What can hang from each mark:
M: E
J: D E H P
D: J V
V: D T
Q: J
T: J V
H: J S
S: D
P: J

Every row comes from one small tree of marks. The marks that hang from a mark follow it in brackets, in alphabetical order. Every link used is in the known rows. Which tree was each row made from?
Known rows:
S{D{J{E} V}}: [ -9  11 -39  10 -17  -8  22  -6   2   1  21  11  -2   7  34  -4  37 -15
   3 -16  15   2]
J{D E H P}: [-12  -7 -21   8 -11  -2  10   7  24   5  16  10 -10   1  37  -1  29  -8
 -16 -22  -9  19]
S{D{J{P}}}: [ -1  -8 -42  16  -6  -2   0 -11   4   3  13   3 -12   7  38 -12  25  -5
  -5 -17   7  11]
D{J{H{S}}}: [ -2  10 -17 -11 -26   0 -10  -8   6  -2  25   4   3  15  29 -29  27  -3
 -18   5  22  22]
J{D{V} E H{S}}: [ -9  14  -8 -12 -32  -7  12  -5  22   8  26  14   7   5  28  -5  48 -15
 -14  -6  18  20]
D{J V{T}}: [ -6  15 -21  -2 -17  -5  25 -12  -5 -12  24   4  14   8  20 -14  28  -3
  -5 -10  23   0]
M{E}: [  0   5 -15   5 -14  -6  -2 -12 -10   2   0  -6 -24  14   6 -25  20   3
  -2 -10  -5   4]
J{P}: [ -3 -18 -24  10 -11  -4  -2 -11  -1   2   7  -5 -24   2  17 -23  21   5
  -7 -16  -3  15]
H{S{D{J{E P} V}}}: [ -8   9 -30   3 -20   2   6 -19  15  13  19   8   3   1  49   5  50  -9
  -1 -29  19  16]
P{J{E H}}: [-20  -6 -32   9 -21  -6  -7  12   4  -5  21  13 -16  13  30 -22  30 -10
 -11 -11  -6  11]
S{D}: [ -2 -12 -35  11 -13 -16   0  -4  -7   6   9   0 -23  15  14 -18  20 -12
  -4  -1   3   6]
V{D T{J{H P}}}: [-28  -5 -28 -19 -15   4  18  -6  23 -19  21   8   8  13  27 -10  11   5
 -19 -14   8   8]
T{V}: [ -1 -12 -19   7 -22 -17   8 -11  -3  -2  12   4  -9  16   5 -36  21  -4
   2  -4  16  10]
V{D{J{E H P}} T}: [-31  16 -21  -4  -8  10  25   1  17  -6  19  13  17   6  48   6   9   2
 -19 -30  -2  11]
S{D{J{E H} V{T}}}: [-21  24 -31   1 -14  -3  24   4  11   0  29  12  23  16  43   7  35 -16
 -16 -11  14   1]
J{D H{S} P}: [ -1  -2 -12  -7 -20  -1 -11  -9  25   9  17   7  -3   7  31 -12  35  -5
 -22  -7  10  29]
Q{J{H}}: [-16  -4 -23 -12 -20 -16  -8   3   7 -14  21   0  -3  15  21 -37  16   7
  -7   2   4   7]
Q{J{H P}}: [-17  -9 -24  -7 -14  -8 -13  -3  16 -11  17  -5  -5   8  31 -33  21  13
 -10  -9  -2  13]
V{D T{J{E}}}: [-35  -8 -27 -17 -16  -6  37   1   6 -17  19  19  -4  10  24   5   7  -1
   3 -28   6  -3]
H{J S{D}}: [ -8 -11 -25 -18 -24 -20  -9  -4  -2  11  15   0  -6  18  29 -14  33  -9
   5   1  18   6]
P{J{D E H}}: [-15  -2 -31  10 -21  -8   3  13  16  -4  24  26 -10  10  34 -12  34 -20
 -10 -13  -3  13]

Which tree is each row?
[-14  -5 -40  -8 -17 -13  23  -9   5 -10  23   8   4  18  17  -4  35 -12
   0  -6  24  -7] => S{D{V{T{J}}}}
[-21  21 -10 -12 -20  11   9 -10  20   5  28   7  26   5  51   6  44   1
 -19 -25  18  19] => D{J{E H{S} P} V{T}}
[-10   9  -8  -7 -26   2   8 -10  31  10  22  11   7   0  37   2  52  -9
 -15 -18  11  25] => J{D{V} E H{S} P}
[  2  10 -39   9 -19 -10  15 -14   0  -4  21   5   0  10  23 -20  35 -12
  -2  -3  23   3] => S{D{J V}}
[-21  16 -12  -9 -28   7   8 -17  31   4  22  18  21  10  46 -14  26   0
 -10 -25  21  28] => T{V{D{J{E H{S} P}}}}
[-15   4 -18  -5 -18   9  -8  -5  18   7  22   7  -1   5  51  -9  34   2
 -16 -23   9  27] => D{J{E H{S} P}}
[-14  -2 -20 -19 -29   2  13 -10  41  -3  31  17   7   3  41   0  56  -7
  -8 -19  24  21] => T{J{D{V} E H{S} P}}
[  0  17 -26  -1 -25  -2  11 -10   6 -14  29   2   9   9  21 -34  33  -2
 -15   8  23  11] => D{J{H} V}
[-11  -9 -30  12  -7   1  11  -5   3   0  15   6 -15  -3  41  -7  23   3
   0 -34  -2  13] => D{J{E P}}
[  2   2 -29   9 -17   2  14 -22   4  -9  18  -1  -1  -3  25 -23  36   6
  -3 -15  16  11] => D{J{P} V}
[-15 -20 -24  -4 -11 -11  18   7  14   1  16   9  -8  -1  42   3  32  -3
  10 -29  -5   6] => H{J{D E P}}
[-29  -5 -18 -22 -32   2   9 -15  37  -4  22  19  11  15  36 -15  30   1
  -4 -24  24  24] => T{J{E H{S} P} V{D}}
[-17 -24 -30  -3 -24 -15  20  -5   8 -11  21  16 -12  15  18 -22  27  -5
  16 -21  19   7] => T{J{E} V}
[-19  11 -13   1 -12   1  26   2  26   3  21  11  17   2  38  13  39  -9
 -19 -24   2  11] => J{D{V{T}} E H P}
[-14   6 -26   2 -15  -2   9   7   5  -5  26   9  -4   9  36 -18  21  -5
 -12 -10   5  13] => D{J{E H}}
[-20   1  -4 -23 -22  -6  23  -4  20   8  21  11  23   1  47  20  51  -5
   5 -32  15   6] => H{J{D{V{T}} E P} S}
[-17   2 -22  -3 -21  -8 -10   3  10  19  17   7  -9  18  35  -3  34 -17
 -17  -6   6  19] => J{E H{S{D}}}
[ -9   6 -27   5 -14 -13  18  -8  -5   3  14   1   4  15  15  -3  31 -14
  -9  -4  13  -4] => S{D{V{T}}}
[-11   3  -8 -10 -24  -7   2   3  19  10  21  16  -5  10  33  -3  33 -15
 -16  -8   7  22] => J{D E H{S}}
[-21  15 -23   4 -22  -6  20   9  20  -8  29  26  16  11  34   2  44 -21
 -12 -15   6   4] => P{J{D{V{T}} E H}}
[-30  22 -20  -8 -14   2  30   6   9 -10  23  16  17  12  40   0   5  -4
 -17 -19   5   5] => V{D{J{E H}} T}
[-19   7  -4 -28 -27 -15  29  -1  12   5  24  15  24   7  36  15  46 -12
   8 -20  22   0] => H{J{D{V{T}} E} S}
[-23  12 -23   4 -19   5  20  -9  26  -6  20  18  17   9  41 -17  18   1
  -8 -25  11  19] => T{V{D{J{E H P}}}}
[ -8 -18 -15 -20 -22  -9 -12 -10   3   6  13  -7  -7   6  31 -18  34   7
   3 -13  11  14] => H{J{P} S}
[-28  -3 -22 -10 -19 -15   1  10   8 -10  22   5  -5  11  32 -23  19   4
  -2 -12  -3   7] => Q{J{E H}}
